What can hang from each mark:
k391: k14
k308: k758 k920
k920: k14 k308 k598
k758: k644
k975: k14
k598: k133 k920
k133: k598
k14: k391 k975

Every row comes from one small tree of marks. Brackets hold a mark, then the marks that hang from it, in the order of their numbers. Every link used is in the known rows. Which tree was each row made from?
Known rows:
(k308 k920): [ 12  -1  -3   2 -15  14 -18   1   5   2   9  -8   3 -28 -12 -19   0  15
  24 -20  -6   4   8 -15   1   7  10   8   1   6  -5  18  -7   5   0  -6
   1   1   9  -7  -8  -6  11  23  -5 -15  41  -9 -10]
(k598 k133 (k920 (k308 (k758 k644)))): [-23  17  -3  26 -10 -20   4  22  -2   1   8 -12  -5   1  43  19  13   3
 -10  -6  -9 -15   0  13   4  -6   1 -20 -27   8   1   6  -3  12  16  -8
  -9  19  19   0   2   9  22  15   8  16  -8 -19  -5]
(k975 (k14 k391)): [ -6   2  13  13   3  16  -5 -21  -5  25  -5   2   3 -11   2  -6  -2  -7
  34  12   3  31  18 -39   5  -4   1  -6  -2  10  -4   2  22  -8  -8 -15
   1 -16  10 -16  10   5   2   7   4 -15   0   9  -1]
(k391 (k14 k975)): [ 31  27  -2   5  -4  41  14 -17 -19  31  -3   7  14 -30 -21 -17  -3  18
 -17   3  19   5  -4   0  12  24  -2   7  21  25  13  19  -4   1  -3  -4
  10 -16  -4  23  21 -10  -2   1  19 -19  25  37 -11]
(k598 k133 (k920 k14 k308)): [ 15  -6 -13  12  14 -29  -6  20  -1  -8   5  -4  -1  20   8  16  10  -8
  -9 -11   7 -16   0  17 -11  -5  -2 -10   5 -16 -16 -24  -9  -4  16 -23
   5  14   6   1  -6  18   2  11   8  32   7  -6   5]
(k920 k598): [  5 -10  -6 -12  -2  18  -3 -13   0  14  -1   9  13  -5  -9 -32  -1   2
  -8   0  -7   1   0   4  11 -12   8  11   6  -7  -8  -6   1  12  -5  19
   5 -11   0   6  -4 -12  -4 -12 -15 -24  -1  15  -5]
(k598 k133 k920): [ -2  13 -14  22  -8  -2  -4  10  -6  20   3 -12   7   7  16  -5   8  -8
  -5 -18 -13  -5 -12   0   5   7  -1  -6 -11   1 -13 -19  -4  16  13 -18
  19   5  22 -14 -16   1  19  21  -4   4  20  -7 -11]
(k598 (k920 k308)): [ 13  -1  -8   5   7  10  -2   3   0   8  -9 -13  -6 -19   2  -3  12   4
 -14 -11   3 -19   7  -1   4   2   7  -1  20  14 -14 -12 -19   7  11  -8
   1   4   2  -3 -13  12   7  14   2  14  11  -9  -2]
(k920 (k14 k975) k308): [ 31   8  -5  -7  20  16   9 -15  10 -15  -2  15  12  -8 -19  13  -9  -3
  -6  20  25   7  14   6  -3  -5 -12  24  27  -2   2  -4   3  -9   0 -16
 -15 -10 -25   7  11   6 -14  -5  28   1   1  18  11]
(k308 (k758 k644)): [-18  18  10   4 -13  18   3  -4  -2  11  26 -18   4  -8   9 -12  -2   6
  12   3  -6  23   0 -25   7   5   7   2 -20  15  21  20  14   8   2  16
 -15  -1  26   7  14 -13  10  -2   6 -24 -16  -2   1]
(k14 k391 k975): [ 17  32   2  -4   2  42  16 -22 -13  12 -13  23   8 -27  -4  15   3  -5
  12  25   2  14  12 -15  17  -6  -9  15  12  24   0  10  13  -3   9   1
   4 -20  -7  -2  10 -17  -1   2  19 -27  10   2  -5]
(k920 (k14 k391 k975) k308 k598): [ 17   3   2 -23  11   6  17 -22   0 -17 -24  45   3   3 -13  27   2 -15
 -13  36  17  -5  21  16   1 -31 -12  13  28   1  -1  -3   6 -15  -4  15
  -8 -22 -42  19  11  -2 -33 -22  13  -2 -24  11  14]
(k14 k391): [  4  11   7  -4   7  25   9  -8 -12  10   1   9  -2 -24   3   4  12  -4
  17   9  -4  16   3 -26  11 -10  -2  -5  14  11  -7   2   8   0  11  10
  -2 -10  14  -5   4  -8   8   2   2 -23  -1  -2   1]
(k308 k758 k920): [-24  -3   2   5 -19  10 -19   8   7   2  -2 -17  -8 -31   4 -16  -2  24
  26  -8  -7  17   6 -17   2  11   6   0 -20  22   2  30   4  -5  -5   8
 -13   4   9  -9  -9 -10  10  12 -12 -13  23 -10 -15]
(k133 k598): [  7 -11   4  -9   0  18  15  -6   8  11  19 -16  10  -6 -22 -30 -13   4
   0 -10 -15  14 -26  -9   5  11   6   2   5 -10   5   3  -2   6 -13   0
  14   0  12 -12   4  -7  12  -3 -10 -28   3  15   4]
(k308 k758): [-17  12   3  -1   3  27  -3   4   3  18   0 -14   2 -20  10 -25  -5  16
   8   5  -1  28  -4 -18   7  15   1   4  -7  21   3   9  19   3   6  12
 -13  -3  13  -4   1 -13   9   0   3 -23  -6   4 -12]
(k133 (k598 (k920 (k308 k758)))): [-25 -13  12   6   5   6   5  13   5   2  -3 -27 -12 -12   7 -11  -7  14
 -21  -9 -11  -6 -27   2   1  21   6 -15  -5  18   2   4 -16  -1  -7   6
   2  14  -9  -3 -13  21  10  -3 -13  10 -14  -6  -2]
(k391 k14): [ 18   1   5   5   0  24   3  -6 -25  31  11  -2   2 -27 -13 -32  10  22
  -2 -12  15   6  -1 -11  10  19   4 -14  21  11   8  10  -3   6  -3   8
   9 -11  20  21  17  -5   9   4   6 -13  18  31  -8]
(k133 (k598 k920)): [  0 -16   9  -7   1  17   2  -3   0  15  10 -28   3  10 -18 -22  -5  -7
  -9 -27 -15   5 -38 -12   4  24  15  -2   1  -1   6  -7 -18  16 -10  -2
  28   5  17 -19 -19  13  12   0 -15 -10   5   7  -6]
(k308 (k920 (k598 k133))): [  3   1 -17   6 -34 -13 -15  11   5   0  -2  10  10  -3   5 -19   4   7
   8 -14 -20 -19   4  15   7 -18  10  -3 -12 -17 -18  10  -6  11 -13  -9
  17   6   2  -8  -3 -19  10  14 -20 -13  30  -9  -8]
(k758 k644): [ 16  11   1  -1 -12  20   3 -12  -1  16  31 -16  12  -6  -8 -14   2  -4
  12  -9  -8  19   9 -14   8  -2   2   9   1  -7  16   2   3  19   5   3
  -3  -3  29  -2  13 -11  13   4   7 -31   1   1   5]
(k133 (k598 (k920 k14))): [  8 -26  14 -14   2  -6  -5  -7   5  -5  17 -31   5  34 -28 -16 -14 -17
  -7 -22  -3  12 -36  -8  -9  25   9   6  -3 -23  16 -24 -15   3 -18  -2
  21   0  12 -11 -12  18  -9 -15 -11   3  -4  13   4]
(k598 k920): [  4  -1   3   1  -5  16  -9  -3  -8  17   0 -16   3  -6  -1 -21   4  -7
  -9 -12  -5   7 -10 -16   6  17  11   4   3  12  -1 -14 -13  15   8  -2
  15  -2  16  -9 -15   6   9   9  -3   0  17  -5 -12]

Write each row's tree:
[ 10 -19 -10  -4 -20 -33 -19   7  13 -12  10  12   5  26  -7 -10   1  -5
  18 -10  -6 -14   0  16 -10 -13  -8   5 -13 -35 -11  -3  -4   2 -19  -9
   6   6   1  -4   6  -8  -7   7 -17   2  13  -1   4]	(k308 (k920 k14 (k598 k133)))
[-25  -4  14   4 -11   2   7   8   4   1  15 -36 -11   3   7   7  -5   4
 -23 -15 -17   2 -19  -6   3  11  12  -7  -9   8  23  16 -15  10  -4  11
   1  12   8  -2   0  16   5  -2  -6   6 -24 -11   5]	(k133 (k598 (k920 (k308 (k758 k644)))))
[  6  -2  -4   7   3 -21 -10   9  -5   5  12 -11   7  33   5   6   6 -21
  -4 -17   4  -2 -11   2 -12   7  -2   0 -12 -23  -3 -32   1   6  10 -21
  13   4  23 -10 -11  10  11   6   0  22  14   5  -2]	(k598 k133 (k920 k14))
[  7 -13   4  -2   7   7   9   4  -1  -3   4 -20  -8  -8  -9  -7  -1   5
 -17 -18 -16  -9 -22  -1   2   7  15  -4  17   2  -5  -7 -24   4  -3  -6
  22   9  -4  -9  -9  18   6   7 -10   5  -4  -4   3]	(k133 (k598 (k920 k308)))
[-22 -11  -6  -3   4   7   1   4   5   3 -19  13  -4 -19  15 -17  -4  21
 -14  14   0  -9  10   9   7 -12   3  -6   5  18 -13  13   9   2  -2  26
 -20  -3 -17  21   0  -4  -9 -12  -5 -10 -19   5  -1]	(k920 (k308 k758) k598)
[  7  26  -5   4   5  -8   8  -8 -13  -2 -11  17   2  24   5  42   6 -32
   2   8   4  -4  -1   5  -4  -2 -14   6  -4  -1   7 -20   4  -3  10 -22
  18  -8   0 -12  -1  -3  -3  -2  15  18   9   0   0]	(k598 k133 (k920 (k14 k391 k975)))
[-14 -14   3  -4  -8  -6 -25   6  14 -10   6 -14  -7  -1  -5 -14  -8  14
  33  -7   7  22   5 -21 -11  19   1   0 -20   4   7  19   9 -13 -11  10
 -20   5   0  -3  -6  -3  -3   4  -6   2  13 -15  -7]	(k308 k758 (k920 k14))
[-13 -15   7  -8  -4 -15  -2  -2   8 -16   8   8  -4  22   6  -2  -6  -2
  -7  19   6   1  15  11  -6 -18   0   1  -5 -18  19   9  11   1  -5  29
 -24  -1  -5  21  16  -4 -20 -26   1  -1 -41   0  12]	(k920 k14 (k308 (k758 k644)) k598)
[-17  -2  -2  11  11   7  -7  12   5   4 -13 -14 -10 -22  24  -4   5  15
 -18   2   3  -1   2  -6   2  12  11 -11   0  33 -10   5  -5   3   9   6
 -18   9  -1   0 -15   9   8   8   3  14  -7 -10  -9]	(k598 (k920 (k308 k758)))
[-25   6 -16  14   7 -14  10  20   0  -2 -17  16  -2  -6  29 -10   2  15
 -13  17  -9 -20   7  25   8 -20  -7 -19  -8   3 -24   3  13  -1   5   9
 -11   5 -10  16   3 -10   6   0  -8  -6 -20   5   3]	(k920 (k308 k758) (k598 k133))
[ 12  -1   1 -18 -22   3  -7 -24   3 -19 -17  35   0   5 -22  14  -3 -11
  14  20   2   0  19   2   0 -21  -4  25   0  -2   7  16  -3 -11 -21   9
   5 -18 -28  -5   4 -12 -32 -10  -7  -9  11  -1  -2]	(k308 (k920 (k14 k391 k975) k598))
[ -8   0  -3 -13   8   1   8  -8  11 -10 -22  22   5   6  -5   3 -18   6
 -22  29  20   3   8  19  -5  -8 -10  21   2  10   1   8   9 -12  -8  19
 -22  -8 -42  26   9  -4 -29 -23  12  -4 -25  16   9]	(k920 (k14 k975) (k308 k758) k598)
[-28  11 -10  26  10 -12   1  29  -8   3 -14  -9 -11  -9  36   9   8  12
  -9  -2  -3 -17  -2   7   3   7  -4 -24  -8  17 -17  -2   3   2  17 -10
  -8  18   3  -4 -15   8  15  20   1  24   1 -18  -5]	(k598 k133 (k920 (k308 k758)))
[ -6   7   5  12   0 -24  -2   8 -14  -2   2   9  -9  23  13  29  16 -27
  12  -1   1   1  -1  -5  -6  -2 -16 -16  -3 -14  -3 -23   5  -3  14 -14
  16   3  20  -8  -3   3   9   5   3  21   2  -9   0]	(k598 k133 (k920 (k14 k391)))
[-25 -11 -12   2  13 -33   3  14  11 -18  -6  17   0  18  20  -1  -3   8
 -13  20   4 -11   4  22  -9 -19  -8 -15 -10 -18 -17 -10  21 -10  -1   6
 -16   7 -15  17  13  -4 -10 -15  -4   8 -27   6  12]	(k920 k14 (k308 k758) (k598 k133))
[-26  -4  -3  12  19 -33  -3  26   2 -10  -5  -5 -11  15  24  17   5  -2
  -9   1   7  -7   1  15 -11  11  -9 -21 -20   0  -2 -12   4  -9  12  -9
 -11  15   3  -2  -7  15   1  -2   6  37 -10  -7   2]	(k598 k133 (k920 k14 (k308 k758)))
[ -2 -11  -6  -2 -16 -32 -15   0  -2 -19  -2  27  -9  26   2  13  12 -12
  31   1  -9  -6  12   5  -7 -31  -5  -4 -10 -30  -8   1   5  -6 -10  -3
   8  -4  -4  -2   9 -15  -8   3 -20   5   5 -15   2]	(k308 (k920 (k14 k391) (k598 k133)))
[ 13 -18  -1  -3  16 -11  -6   1  -4  -9  -2  -7  -8   5  -6   5   4  -6
 -11  -9  17 -12   4  -1  -9   7   6   5  13  -7  -3 -23 -13   0   3  -5
  -4   5   0  -2  -8  21  -9   2   8  25  -3  -4   5]	(k598 (k920 k14 k308))
[  8   9 -16  23   6 -10   6  20  -5   6   2  -7  -2 -12  19  10  17  -1
  -8  -9  -5 -27   2  16   7  -7   3 -15   5   2 -22 -16 -11   6  17 -27
   9  13   9  -7 -12  10  20  22   4  16   9  -8  -4]	(k598 k133 (k920 k308))
[-11   8   8   7 -38   0 -15   2   3   1  21 -21  -3 -14   7  -6   0  16
  37 -11 -13  17  14 -27   3   1  14   9 -26  14  20  36  -4   5  -3   7
 -17   5  16  -2   5 -10  11  13  -6 -16  14 -23 -11]	(k308 (k758 k644) k920)
[  3   5   7  -9 -13   9 -10  -7  17 -13  -3  -6   3  -5 -13  -1 -18   9
  19   3  13  19   6  -9  -8  17  -4  19 -18  18  21  25   3 -15 -10   3
 -23  -7 -21  -5  -1  -1 -15  -3   8  -5  21  -4 -11]	(k308 k758 (k920 (k14 k975)))
[  6 -26  19 -11  18 -13   5  -2  -1 -16   0  -6 -16  15 -14  28   5 -15
  -3  -3  -3  -4 -11  -6 -11  -3  -4 -12  19  -7   4  -8 -17  -9  -5   0
  15   3  -7  -6   4  26  -8  -5  -5  24 -21  -6  13]	(k133 (k598 (k920 (k14 k391) k308)))
[ 21  13 -15  -2   0  -7  10 -11   5   1  -2  26  24  31  -8  -2 -12 -14
 -11  12   4  -2  -3  24  -1 -12 -13  17  -7 -29  -3 -19  13   2  -1  -9
   9 -12 -14   8   8 -16 -16 -14   2 -11   9  31  11]	(k920 (k14 k975) (k598 k133))
[-32   2 -11  13 -32 -17 -16  16  10  -5  -9   9   1  -6  21 -17   0  16
  11  -6 -22 -11  -2  12   5  -6   2 -12 -26   1 -13  21   4   4  -7   5
  -1   7   4  -6  -6 -20   8   9 -23 -11  14 -12 -15]	(k308 k758 (k920 (k598 k133)))
[ 12 -35   9 -17  17 -14   2   3   2 -11   8 -22  -6  25 -22   1  -6  -7
 -15 -15   0   0 -22   3 -11  13   4  -1  16 -19   4 -15 -26  -5  -8  -7
  12   9  -5  -8  -9  26  -5  -7  -7  21 -10   3  13]	(k133 (k598 (k920 k14 k308)))
[-23  -2  11  -6  25  -6   2   4   2 -21 -10  13 -23 -13  12  29   7   6
  15  27  12  19  20 -17 -11  -6 -17 -17   5  15   1   5  27 -23   7  20
 -31  -4 -11   9  14   1  -9 -10   9  12 -29  -5  10]	(k920 (k14 k391) (k308 k758))
[  5   0  22 -14   1   9  12 -24  -4  -4  -7   1  -3  28 -25  22  -9 -25
  -6   8  -6  14 -26  -5  -9   9  -1  10   5   1  20 -10  -9  -6 -10  -4
  24 -13 -10 -14  -1  15 -16 -19   1   5  -5   7   2]	(k133 (k598 (k920 (k14 k391 k975))))
[ 27  19   2 -12  27  10  17 -18  -3 -17 -15  30   1 -16 -11  41   3  -9
   8  32  21   9  25  -1  -3 -17 -15  12  30   7   0  -1   8 -20  11  -9
 -12 -16 -29   9  15   1 -17  -8  25   5 -12  10  14]	(k920 (k14 k391 k975) k308)
[ 21   6 -19  -7  13 -15  19  -5   8 -11 -15  37  16  17  -6  12  -4  -9
 -24  22   9 -19  12  38   0 -28 -12  14  11 -22 -15 -15   8  -5  -1 -11
  -2  -6 -33  12  13 -11 -19 -10  11  -1  -8  20  18]	(k920 (k14 k975) k308 (k598 k133))
